Each row was made from one small tree. The marks that hang from a mark follow it in brackets, in alphabetical order. Every link used is in the known rows. Write each row's tree.
Known rows
zupofal(kufef nokisa(zapab)): [ 14 -19  -8   5  -4  29   6 -10   1   3  -1   8   2  -2  -2  -6   0  24
   7  14 -22  -4]
samu(dibu(zapab(nokisa(zupofal(kufef))))): [ 15  14  -6   3 -29 -49  -6  33  10  11  -5   6  -5  -7  -3  -1  -1   4
   3   0  31  16]
dibu(samu zapab): [-48  -7  10  -8  22 -20  39 -29   0   5  40   4  -9 -23  -4 -19   4   7
  16 -25  12 -11]
deref(zupofal(kufef(rizuka) nokisa)): [ 27 -12 -29   9 -33  60   3 -35  24   3  10 -16  24  -9  -6   5   5  38
  -9  -9  -8  -4]
rizuka(kufef(zupofal(nokisa(samu(dibu))))): [-15 -10 -17  37 -57   9 -17  38 -23   9   3  17  17 -26  -1  -9  -8 -12
  -4 -19   6 -22]
dibu(zapab(nokisa(samu zupofal(deref kufef(rizuka))))): [ 18  17  -2 -23  40  -2 -26 -11  15 -12  -6 -13  16  19   4  10   0   2
  -1  51  20   5]
zapab(dibu nokisa(samu zupofal(deref kufef))): [ 14  12  22  -8  13 -51 -16  20  17  -8 -21   1 -15  17   5  16  -7 -30
  -9  -9   4  20]
dibu(samu zapab(nokisa(zupofal))): [-29  12  18 -10  65 -46   9 -17   8   6  20   5  -5 -20  -1  -4   8   1
  10 -23  43  -6]
deref(zupofal(kufef(rizuka))): [ 15 -17 -23  -3 -49  43  16 -31  22   0  15 -22  15 -15 -11   8   6  11
  -6 -39   8   0]
zapab(dibu(samu) nokisa(zupofal)): [-34  12  31  -3  51 -73   5   2  31   9  -8   9 -17 -10  -2   7   2 -27
  -6 -72  43   4]
nokisa(samu zupofal(deref)): [-10 -11  13  -8  -4  -8  14  -8 -52  -5  12  -2 -19 -24   4   0   8 -36
  -2  -7 -13   5]
rizuka(kufef(zupofal(deref nokisa(samu zapab(dibu))))): [  4  12  -1  17  24  27 -27  22  -5  -5  -9   3  14  24   4   5  -7   5
   7   8 -18 -16]
samu(dibu(zapab(nokisa))): [-22  16  -9   5  -4 -42  26  14  10  13  -7   0  -8  -8  -7  -5   1  18
   9 -53  19   0]
rizuka(kufef(zupofal(nokisa(samu(dibu(zapab)))))): [-13  10 -17  33 -34  11 -20  33 -22   7  17  16  26 -16   0 -15  -8  10
   6  11  10 -21]
samu(dibu(zapab(nokisa(zupofal(deref kufef(rizuka)))))): [ 29  22 -25 -13 -21 -23 -15  25  23   9 -20 -17   1  24  -1   6   2  17
   1  41  18  18]
dibu(samu zapab(nokisa(zupofal(deref kufef)))): [  7   9   6 -19  28 -38   2  -1  18   3  19  -6 -13   6   3  -2   1  11
  17  45  13   8]
deref(zupofal(kufef)): [ 16 -20 -13   5 -62  24  30 -19   3   2  28 -12  -3 -27  -9   2   4   8
   2 -50  -8   4]
kufef(rizuka zupofal): [-34 -15 -25 -22 -15   5  18 -20  15  11 -10 -13  23  -4 -10  11   8   1
 -11 -68  23 -18]
nokisa(zapab(dibu(samu)) zupofal): [-29   7  35  -3  44 -35   6  -2   3   3   7  11 -15  -7  -2  -5   5 -25
   3 -36  33   1]
kufef(zupofal): [-33 -19 -14 -11 -29 -15  31  -8  -6  13   4  -4   5 -17  -8   6   7  -2
  -2 -78   7 -13]

Write each row's tree
[ 20 -24 -19  -2 -40  15  20  -5  -6   9   3  -4 -15   5   2  -3   0  23
   7  24 -54   6]	zupofal(deref kufef nokisa)
[ 20  -6   1 -18  10  33 -22  -9 -17 -15  -4  -8   8   9   3   5   3 -22
  -3  61   3   2]	nokisa(samu zapab zupofal(deref kufef(rizuka)))
[-22  11  13  11 -19 -26   2  16 -41   1  20  15  -5 -31   1 -15   3 -22
  -2  -4  26   6]	nokisa(samu(dibu(zapab)) zupofal)
[-25  16  35   3  48 -57  -9   7   8  -5 -22  13  -9  -9   1  14   0 -38
 -15 -76  34   6]	zapab(dibu nokisa(samu zupofal))
[ 15   4  13   5  22  13  -9   4  11 -12  -9   8  -5  31   8  -3 -11  12
   4  42 -37   5]	zupofal(deref kufef nokisa(samu zapab(dibu)))
[ 26  -4 -18 -23  -2 -11  -7  -1  19   5 -26 -20  -4  15  -1  20   6  -4
  -6   7   9  11]	zapab(nokisa(zupofal(deref kufef(rizuka))))
[-19   1   6  27   1  15   2  10 -26  -1  -2  20   2 -17   1 -16  -4   2
   0   2  -6 -13]	zupofal(nokisa(samu(dibu) zapab))
[ 14  17  11 -17  28 -30 -29   6  36 -10 -33  -9   1  29   4  21  -6 -24
 -17   2  20  15]	zapab(dibu nokisa(samu zupofal(deref kufef(rizuka))))
[-30  -4  12  15 -14  -1  15  12 -27  -4   2  13  -6 -24  -4 -13  -4 -26
   2 -28   9 -11]	nokisa(samu(dibu) zapab)
[ 19  -7 -11  -5  25  59 -17 -20   3 -13  -8  -5  18  22   5  -2  -5  19
   1  72 -26 -11]	zupofal(deref kufef(rizuka) nokisa(samu zapab))
[ 12 -15  -4 -18 -22  14 -13  -9 -17 -10   0  -8   0  -2   3   5   3 -32
 -10  39  -2   7]	nokisa(samu zupofal(deref kufef(rizuka)))
[  2  13 -25  26 -41  19 -15  37 -27   5  16   3  16   1   4 -13  -7  20
  12  43 -16 -14]	rizuka(kufef(zupofal(deref nokisa(samu(dibu(zapab))))))
[ 28 -16 -18  18 -44  40  15 -21   6   4  23  -6   7 -22  -5   0   4  34
  -1 -21 -24   0]	deref(zupofal(kufef nokisa))
[ -4  15  30  -5  36 -13  -5   7 -25 -11  -6   2 -16   9   5   4   4 -29
  -1  -7  -2  10]	nokisa(samu zapab(dibu) zupofal(deref))
[ -4 -19  -7   2  -1  31 -10 -25  11  -6  -3   8  21  -6   1  -4  -7   1
 -13  18  -6 -11]	zupofal(kufef(rizuka) nokisa(samu))
[ 26   6 -15  -9  15  29 -10  -5  38   1 -29 -11   6  50   2   6  -4  34
   1  36 -27   7]	zupofal(deref kufef(rizuka) nokisa(zapab(dibu)))
[-10   7  22  -2  23 -23   5   3 -11   4 -11   6 -13  -2  -3   5  10 -21
  -2 -55  18  10]	nokisa(zapab(dibu) zupofal)
[ 22 -23  -7 -15 -55 -11  16   7 -26   6   7  -8 -26  -9   0   3   8 -17
   3  13 -22  18]	nokisa(zupofal(deref kufef))
[ 18   1 -17   7 -19  41 -20  13   2  -6 -15  -1  13  22   4  -9 -11  16
  -3  78 -21  -5]	zupofal(deref kufef(rizuka) nokisa(samu(dibu) zapab))
[  2   2  21  13  27   8 -15  -1  18 -11  -8  21   6  13   4  -5 -13   4
  -3   9 -10  -1]	zupofal(kufef nokisa(samu zapab(dibu)))
[  2  -3 -23  -9  13  29  10  -6 -10   9  -5 -11  10  17   0   4   8  43
   9   5 -30 -15]	kufef(zupofal(deref nokisa(zapab)))
[-17   9  15   0  55  -4  15  -8  17   4   2   2 -15  24   4  -9  -2  25
  13  10 -23  -5]	zupofal(deref nokisa(zapab(dibu(samu))))
[  6   7  12 -23  27  -8 -14   0  33  -2  -6 -10  -4  31   2   3   0 -12
   1  43  20  11]	nokisa(zapab(dibu(samu)) zupofal(deref kufef(rizuka)))
[ 17   7  25  -7   8 -11 -16  16  -9 -14  -4   3 -14  17   5   4  -4 -29
   1  29  -5  18]	nokisa(samu zapab(dibu) zupofal(deref kufef))
[ -5  -4   3  25   0  44  13 -35 -20  -7  29   1  12 -37  -2  -4   4  18
  -6 -39 -14 -14]	deref(zupofal(nokisa(samu)))
[-12  -5  -6  18 -36   0  16  14 -33   5   1   8 -15 -10   4 -13  -4   2
  -2  12 -37  -3]	zupofal(deref nokisa(samu(dibu)))
